What can hang from each mark
j52: j9
j638: j283 j458
j939: j454
j283: j638 j944
j9: j52 j454
j714: j454
j458: j639 j944
j454: j638 j639 j714 j939 j944
j944: j454
j945: j944

Every row comes from one small tree of marks. The marks that hang from a mark follow it in brackets, in the order of their numbers. Every link used is in the known rows. Which tree was each row made from?
Known rows
j283[j944[j454[j638[j458[j639]] j714 j939]]]: [ 2.40  0.93  0.09 -1.98 -1.31  4.82 -1.65  0.45  0.95  1.25 -0.92  1.55
  1.39 -1.88  5.03  0.08  1.96 -1.18 -2.79 -1.30 -1.31  1.85 -1.49 -3.81
  1.63 -4.27 -1.71 -3.16  3.00 -2.18 -3.26]
j714[j454[j638 j944]]: [ 1.00  0.70  1.69  0.54 -0.98  5.04 -0.79  0.55  0.36  1.51 -0.78  1.45
  2.60  0.16  4.44 -0.29  1.68 -0.14 -2.76 -1.30 -0.66  0.74 -1.78 -4.30
  0.72 -2.88  0.19 -3.33  2.93 -0.59 -2.23]
j939[j454[j944]]: [ 0.08  0.37  2.06  0.37 -0.07  3.20 -2.93  0.49  1.87  1.41 -0.02  1.07
  1.93 -1.38  4.65  0.09  0.77 -0.67 -1.86  0.11 -0.10  1.11 -1.89 -2.47
  1.04 -1.66  0.55 -3.94  0.21 -2.29 -2.98]
j52[j9[j454[j638[j283] j639 j714 j939]]]: [ 2.09  0.51  1.60 -0.22  0.10  4.96  0.72  1.18  0.72 -0.17 -2.48  3.64
  1.53 -2.01  5.31 -0.42  0.90 -1.62 -3.04 -1.35 -0.17  3.65 -2.84 -2.08
  0.99 -3.13 -1.37 -4.72  4.00 -3.49 -4.29]
j714[j454[j638[j458] j639 j939 j944]]: [-1.03  0.68  1.86 -0.39 -1.34  6.68  0.39 -0.32 -0.83  0.83 -1.09  3.14
  2.04 -2.54  5.59  0.90  0.60 -0.46 -3.63 -1.59 -0.21  2.31 -2.06 -5.29
  1.10 -3.41 -1.18 -4.59  3.64 -2.07 -2.47]
j944[j454[j638[j283 j458] j639 j714]]: [ 1.17  1.12  0.96 -1.93 -1.27  5.30 -1.38 -0.04 -0.09  1.27 -1.28  2.83
  0.29 -2.30  5.06  0.73  0.86 -2.13 -3.69 -1.77 -0.39  1.14 -0.45 -3.61
  1.89 -4.22 -1.04 -4.12  3.05 -2.47 -3.56]
j283[j944[j454[j638[j458]]]]: [ 3.05  0.35  0.53 -2.67 -1.47  3.91 -2.14  0.55  1.22  1.65 -0.08  1.58
  1.78 -0.67  3.60 -0.52  2.50 -1.23 -2.84 -1.62 -2.17  0.84 -1.54 -3.41
  2.01 -4.64 -1.11 -2.65  1.60 -1.21 -3.13]
j52[j9[j454[j639 j714]]]: [ 2.49  0.23  2.62  0.32  0.05  3.75  0.14  1.25  1.98  0.00 -2.33  2.51
  1.05 -0.74  4.21 -1.01  1.18 -1.22 -3.08 -0.97 -0.67  3.16 -2.46 -1.65
  0.67 -3.03 -0.63 -3.95  3.27 -2.57 -4.50]
j945[j944[j454[j638[j283] j714 j939]]]: [-0.71  0.71  0.78 -0.09 -1.36  4.06 -2.13  0.79  1.50  1.29 -1.69  1.88
  1.43 -1.37  5.63  0.07  1.59 -1.47 -2.46 -1.30 -1.55  1.99 -0.44 -3.98
  1.88 -1.78 -1.37 -3.83  3.06 -2.97 -2.59]
j939[j454[j638[j458] j639 j714 j944]]: [ 0.12  1.26  2.49 -0.53 -0.71  5.24 -1.54  0.16 -0.70  1.13 -1.21  2.70
  1.76 -3.93  6.62  1.99 -1.06 -1.82 -2.03 -0.61  0.83  2.51 -1.69 -4.15
  0.93 -2.47 -1.20 -5.41  2.29 -2.75 -3.59]
j9[j52]: [ 0.21 -1.49  2.41  0.23  0.58  2.75 -0.92  1.49  1.96  0.72 -0.73  1.53
  1.53  1.02  2.48 -1.90  2.16 -1.22 -2.51 -1.32 -1.67  2.35 -2.30 -2.34
  0.42 -2.53  2.00 -3.39  1.37 -2.02 -2.54]
j939[j454[j639]]: [-0.35 -0.19  2.08  0.25 -0.21  3.14 -2.36  0.06  2.20  1.35 -0.52  1.00
  1.52 -1.07  4.98  0.74  0.61 -0.55 -2.24 -0.28 -0.09  1.47 -1.83 -2.21
  0.78 -1.49  1.02 -3.92 -0.63 -3.02 -3.14]
j9[j52 j454[j638[j458] j639 j714 j939]]: [ 0.12 -2.05  3.18 -1.05 -0.09  5.39  1.58  1.51 -1.02  0.79 -2.81  4.34
  1.58 -2.29  4.64 -1.14 -0.02 -2.23 -2.67 -1.52 -0.50  5.99 -3.38 -4.07
  0.98 -3.28 -0.47 -5.16  4.59 -4.74 -3.32]
j454[j638[j283 j458] j639 j939 j944]: [-2.15  1.04  0.71 -2.19 -0.75  8.04  0.53 -0.39 -2.96  0.07 -0.69  5.71
  1.40 -5.34  6.65  2.20 -0.18 -2.58 -2.96 -2.27  0.64  3.46 -2.46 -5.27
  1.63 -4.21 -3.33 -7.13  3.92 -3.40 -2.81]
j939[j454]: [-0.11 -0.51  2.09  0.25  0.04  2.40 -2.79  0.51  2.57  1.33 -0.25  0.55
  1.89  0.05  4.33 -0.39  0.91 -0.79 -1.99 -0.11 -0.30  0.72 -1.74 -1.50
  0.79 -1.26  1.63 -3.07 -1.01 -2.41 -2.95]
j52[j9[j454[j639 j714 j944]]]: [ 2.59  0.80  2.60  0.41  0.03  4.25  0.10  1.24  1.51  0.03 -2.19  2.90
  1.12 -1.78  4.48 -0.72  1.04 -1.17 -3.02 -0.76 -0.47  3.44 -2.53 -2.33
  0.81 -3.29 -1.45 -4.56  4.02 -2.42 -4.59]
j945[j944[j454[j638 j639 j714]]]: [-0.02  0.82  1.46  0.17 -1.70  3.82 -2.03  0.59  1.83  1.54 -2.14  1.35
  1.16 -1.24  5.50  0.78  1.53 -1.11 -2.58 -1.19 -1.78  1.89 -0.43 -4.19
  1.52 -1.99 -1.18 -3.96  3.15 -2.50 -2.95]
j638[j283 j458]: [-2.80 -1.03  2.45 -2.91 -0.18  3.71 -1.13  1.13 -0.20  0.12  1.14  4.07
  0.74  0.79  3.05 -2.17  0.94 -3.42 -2.60 -2.39 -0.16  1.17 -0.67 -2.52
  1.22 -3.86 -0.54 -3.21 -0.43 -1.43 -2.77]
j52[j9]: [ 1.77  0.54  1.93  0.24  0.32  3.08 -0.72  1.05  2.82 -0.50 -1.31  1.59
  1.31  0.12  3.55 -0.94  2.01 -1.17 -3.26 -1.06 -1.10  1.09 -2.22 -0.82
  0.57 -2.82  0.33 -3.26  1.90 -1.45 -3.97]
j458[j639 j944[j454[j638]]]: [-1.13  0.78 -0.38 -0.04  0.08  3.50 -1.95  1.36  4.29  0.59 -1.90 -1.33
 -0.18  0.77  5.13 -1.00  2.92  0.45 -1.49  1.08  0.50 -0.73 -2.01 -1.16
  0.46 -2.07  0.92 -2.53  3.75 -2.33 -3.45]
j283[j638]: [ 2.71  0.13  1.83 -1.28 -1.08  3.53 -1.40  0.84  1.22  1.05 -1.09  0.34
  2.73  1.02  3.76 -0.73  2.07 -1.30 -1.63 -1.65 -1.27  0.22 -1.36 -2.15
  0.60 -3.45 -0.04 -2.89  0.65 -0.56 -2.36]
j944[j454[j638[j283 j458] j639 j714 j939]]: [ 0.34  1.07  0.46 -1.87 -1.13  6.13 -0.91 -0.49 -0.45  1.00 -1.56  3.38
  0.36 -3.61  5.81  1.21  0.62 -2.00 -3.99 -1.72 -0.20  1.85 -0.83 -3.78
  2.11 -3.99 -1.51 -4.61  3.58 -3.44 -3.33]
j283[j638[j458[j639]] j944[j454]]: [ 3.52  1.10  1.12 -4.20 -2.39  3.69 -2.20  1.34  1.41  1.20 -0.17  0.52
  2.16 -0.09  3.68 -1.41  2.56 -1.21 -2.12 -1.35 -2.01  0.78 -1.29 -3.40
  1.97 -5.90 -2.61 -1.87  1.60 -1.01 -3.24]

Which tree is each row?
[-0.52  0.08  1.72 -1.06 -0.48  6.31  0.64 -0.07 -1.61 -0.01 -2.47  3.39
  1.63 -2.97  6.35  1.12 -0.50 -3.13 -2.78 -2.02  0.43  2.44 -1.61 -3.56
  0.53 -2.81 -0.95 -4.81  3.70 -2.59 -2.87] => j454[j638[j458] j714 j939]
[ 2.22  1.44  0.18 -0.88 -1.04  5.20 -1.69 -0.10  0.42  1.67 -1.53  2.10
  0.58 -2.16  5.32  1.07  1.39 -1.46 -3.38 -1.61 -0.49  1.06 -0.62 -3.48
  1.69 -3.68 -0.60 -4.24  3.13 -2.51 -3.31] => j944[j454[j638[j283] j639 j714]]
[ 2.52  0.07  1.21 -1.02  0.09  4.23  0.13  1.64  1.31 -0.02 -1.60  3.26
  2.14 -0.84  4.20 -1.46  1.79 -1.49 -2.77 -1.33 -0.97  3.03 -3.33 -1.65
  1.38 -3.43 -1.20 -3.79  3.11 -3.08 -4.06] => j52[j9[j454[j638[j283[j944]] j939]]]
[-1.20  0.31  1.53 -0.51 -1.60  3.97 -1.82  0.62  1.52  1.04 -1.97  1.93
  1.29 -1.53  5.35  0.07  1.16 -1.66 -2.78 -1.10 -1.71  1.95 -0.54 -3.94
  1.84 -2.03 -1.35 -3.63  3.16 -2.84 -2.83] => j945[j944[j454[j638[j458] j714 j939]]]
[-1.59  0.61 -0.06  0.24  0.24  3.01 -2.23  1.25  4.99  0.53 -1.55 -1.54
 -0.68  1.12  4.63 -1.53  3.11  0.66 -1.63  1.28  0.39 -0.59 -1.68 -0.98
  0.44 -2.06  1.05 -2.16  3.12 -2.23 -3.45] => j458[j639 j944[j454]]
[-0.96  0.73  1.88 -1.16 -0.20  4.73 -1.61  0.71 -0.36  1.08 -0.91  2.76
  1.46 -2.33  6.70  1.00 -0.76 -1.89 -1.53 -0.84  1.33  1.90 -1.23 -3.26
  0.89 -2.13 -0.53 -4.53  1.34 -3.01 -3.42] => j939[j454[j638[j283 j458[j944]] j639 j714]]
[-2.35 -0.11  1.39 -3.29 -0.45  3.80 -1.34  1.81  0.49  0.05  1.29  3.22
  0.67  0.80  3.82 -2.32  1.70 -2.86 -1.86 -2.00 -0.04  2.01 -1.18 -3.09
  1.01 -4.48 -1.68 -3.00  0.31 -1.86 -3.02] => j638[j283[j944] j458[j639]]
[-0.73  0.39  0.75  0.10 -0.84  6.03  0.14 -0.05 -0.18  1.21 -0.93  2.60
  2.17 -0.80  5.64  0.45  1.38 -0.26 -3.26 -2.07 -0.16  1.95 -1.71 -4.39
  0.94 -2.72 -0.11 -3.97  2.34 -2.44 -2.06] => j714[j454[j638[j283] j639 j939]]
[ 1.21  1.71  0.54  0.66 -0.36  7.37 -0.01 -0.24 -1.90  0.62 -2.53  3.10
  2.04 -4.75  7.21  2.32  0.05 -1.94 -2.26 -1.46  0.51  2.83 -1.99 -4.70
  0.58 -2.65 -1.94 -6.27  5.42 -2.32 -2.68] => j454[j638 j714 j939 j944]
[-1.31  0.54  1.60 -0.46 -1.77  4.48 -1.49  0.31  1.27  1.05 -2.13  2.22
  1.01 -2.33  5.86  0.85  0.98 -1.53 -3.00 -1.26 -1.63  2.46 -0.60 -4.44
  1.81 -2.20 -1.79 -4.24  3.38 -3.21 -2.97] => j945[j944[j454[j638[j458] j639 j714 j939]]]
[-0.05  1.28 -0.01 -0.17 -0.30  7.53  0.61 -0.44 -2.22  0.66 -2.23  4.08
  1.43 -4.14  7.84  2.78 -0.10 -2.24 -2.57 -2.63  0.93  3.54 -1.41 -4.57
  0.60 -2.72 -1.75 -6.46  3.96 -3.61 -2.67] => j454[j638[j283] j639 j714 j939]
[-1.05  1.55  1.29 -0.50 -0.57  7.37  0.44  0.18 -1.88 -0.23 -2.43  3.39
  1.30 -4.67  7.22  1.65 -0.57 -2.69 -2.42 -1.15  1.13  3.12 -2.08 -4.69
  0.46 -3.22 -2.54 -6.04  5.75 -2.82 -3.17] => j454[j638[j458[j639]] j714 j939 j944]
[ 0.61  0.51  0.87 -1.04 -0.43  4.20 -2.21  0.53  0.50  1.65 -0.13  2.13
  2.37 -1.67  5.85  1.11  0.64 -1.13 -1.70 -1.10  0.09  1.84 -2.07 -3.12
  1.23 -2.29 -0.16 -4.43  0.05 -3.22 -3.00] => j939[j454[j638[j283[j944]] j639]]
[ 0.82  0.57  2.12 -2.75 -1.37  4.68 -0.94  0.66  0.43  0.62 -1.48  1.44
  1.64 -0.98  4.77 -0.52  1.08 -1.42 -2.08 -1.19 -0.53  0.68 -0.92 -2.85
  1.23 -4.23 -1.56 -3.05  2.29 -1.16 -3.03] => j283[j638[j458[j944[j454[j639 j714 j939]]]]]
[ 0.54  0.93  1.53  0.01 -0.48  4.66 -2.05  0.10  0.54  1.46 -0.82  1.87
  2.19 -2.98  5.96  1.93  0.24 -0.81 -1.93 -0.33  0.25  1.74 -2.48 -3.40
  1.04 -2.07 -0.28 -5.26  1.37 -2.90 -3.18] => j939[j454[j638 j639 j944]]
[ 0.01 -2.80  3.04 -2.12  0.22  3.53  0.33  2.73 -0.15  1.07 -1.03  4.01
  2.06  1.04  2.40 -3.53  1.27 -2.64 -2.03 -1.71 -1.01  4.02 -3.35 -2.81
  1.35 -3.56  0.60 -3.68  2.41 -3.50 -3.05] => j9[j52 j454[j638[j283 j458]]]
[ 0.39 -1.78  3.26 -1.58  0.03  4.73  0.96  2.25 -1.21  1.13 -1.89  4.59
  1.50 -0.91  3.99 -1.96  0.24 -2.72 -2.13 -1.96 -0.35  5.43 -2.72 -4.09
  1.03 -3.73 -0.48 -4.80  3.81 -3.88 -3.43] => j9[j52 j454[j638[j283 j458] j639 j714]]
[-0.78 -0.72  1.86 -1.95 -0.36  4.40 -0.37  0.85  0.20  0.33 -1.25  2.14
  1.60  0.10  4.32 -0.48  0.98 -2.24 -1.95 -1.38 -0.15  0.19 -2.07 -2.29
  0.59 -3.02  0.27 -3.51  2.10 -1.22 -2.99] => j454[j638[j458[j944]]]
[-4.79 -0.35  1.54 -2.45  0.42  3.67 -1.10  1.96  1.35 -0.39  0.56  2.56
 -0.20  1.25  4.21 -2.66  1.45 -2.38 -1.39 -0.89  1.16  0.77 -1.03 -1.95
  0.60 -3.28 -0.55 -2.87  1.12 -1.86 -3.14] => j638[j283 j458[j639 j944]]
[ 1.67 -1.80  2.65 -0.50  0.16  4.01  0.02  2.32  0.27  1.44 -1.66  3.01
  2.39 -0.31  2.87 -2.38  1.61 -1.50 -1.86 -0.90 -1.27  4.23 -3.90 -3.44
  1.18 -3.19  0.29 -4.54  3.93 -3.15 -3.02] => j9[j52 j454[j638 j944]]
[-1.82 -0.49  2.57 -2.16 -0.41  3.57 -1.35  0.74  1.56  0.33 -0.66  1.84
 -0.04 -0.06  3.59 -1.68  1.02 -1.77 -2.70 -0.59 -0.34  0.11 -0.69 -2.17
  1.13 -3.46 -0.11 -2.43  1.99 -0.99 -3.54] => j638[j458[j944[j454[j714]]]]
[ 1.02  0.74  1.79  0.38 -0.40  4.41 -1.67  0.13  0.56  1.52 -1.70  1.45
  1.88 -2.34  6.58  1.90 -0.32 -1.27 -1.90 -0.66  0.60  1.92 -1.64 -3.06
  0.51 -1.50  0.32 -4.70  1.27 -3.00 -3.31] => j939[j454[j638 j639 j714]]
[ 2.03  0.82  2.22  0.48  0.09  4.89  0.38  0.90  1.26 -0.21 -2.39  3.25
  1.13 -2.75  4.99 -0.33  0.85 -1.05 -3.23 -0.74 -0.39  3.88 -2.81 -2.41
  0.99 -3.18 -1.74 -4.91  4.40 -3.12 -4.47] => j52[j9[j454[j639 j714 j939 j944]]]
[-0.83  0.11  2.08 -1.05 -1.17  5.30 -0.05  0.49 -0.39  1.16 -0.34  2.84
  1.88  0.41  4.59 -0.38  1.08 -1.05 -3.21 -2.27 -0.28  1.39 -1.24 -4.41
  0.91 -3.54 -0.08 -3.29  1.72 -1.47 -2.46] => j714[j454[j638[j283 j458] j639]]
[-0.38  0.75  0.29 -0.05  0.02  4.66 -1.67  0.01  2.35  1.02 -1.81  0.79
 -0.15 -1.66  5.52  0.16  1.80  0.29 -2.39  0.10 -0.03  0.59 -0.97 -2.49
  1.15 -2.33 -0.09 -3.39  3.50 -2.07 -3.21] => j458[j944[j454[j639 j714 j939]]]
[-0.08  1.79  1.24  1.24 -0.40  7.28 -0.10 -1.02 -1.08  0.50 -2.04  3.39
  0.65 -5.59  7.26  2.89 -0.11 -1.11 -2.92 -1.28  0.50  4.09 -1.38 -5.30
  0.52 -2.77 -2.48 -6.86  4.63 -2.79 -2.92] => j454[j639 j714 j939 j944]
[-0.49  0.30  1.34 -0.13 -1.69  3.47 -2.18  0.57  2.31  1.48 -1.69  1.29
  1.22 -0.71  4.88  0.41  2.00 -0.92 -2.67 -1.09 -2.12  1.46 -0.92 -3.83
  1.77 -2.05 -0.85 -3.79  2.40 -2.62 -2.89] => j945[j944[j454[j638 j639]]]
[ 1.38 -2.41  2.73 -0.59  0.02  3.93  0.64  1.87  0.56  1.40 -2.16  2.96
  1.94 -0.02  3.17 -1.69  1.46 -1.33 -2.24 -1.32 -1.33  4.60 -3.83 -3.22
  0.92 -3.00  0.80 -4.51  3.14 -3.94 -3.19] => j9[j52 j454[j638 j639]]
[ 1.92  0.92  1.18 -0.05 -0.99  4.24 -2.02 -0.48  1.89  1.55 -1.59  1.02
 -0.04 -1.70  4.48  0.70  1.58 -0.75 -3.75 -0.97 -1.00  1.04 -0.38 -3.03
  1.40 -3.30 -0.02 -3.62  2.52 -2.05 -3.45] => j944[j454[j639 j714]]
[-1.36  0.47  0.64 -0.45 -1.53  4.21 -1.95  0.45  1.74  1.30 -1.46  2.16
  1.23 -1.58  5.46  0.51  1.88 -1.10 -2.75 -1.33 -1.76  2.06 -0.96 -4.03
  2.10 -2.06 -1.39 -4.24  2.58 -3.45 -2.61] => j945[j944[j454[j638[j283] j639 j939]]]
[ 0.72  0.66 -0.52 -1.34 -1.01  5.52 -1.41 -0.60  0.79  1.33 -1.18  2.43
  0.77 -2.68  5.13  1.12  1.90 -0.96 -3.87 -1.41 -0.86  1.14 -1.62 -3.09
  2.23 -3.53 -0.55 -4.45  2.63 -3.56 -2.96] => j944[j454[j638[j283] j639 j939]]
[-1.90  0.55  0.83 -3.38 -0.74  4.43 -1.64  1.36  0.52  0.24  0.84  3.23
  0.25 -0.56  4.42 -1.92  1.52 -2.65 -2.52 -1.69 -0.06  2.14 -0.74 -3.46
  1.63 -4.72 -2.20 -2.99  1.44 -2.58 -3.29] => j638[j283[j944[j454[j714 j939]]] j458[j639]]
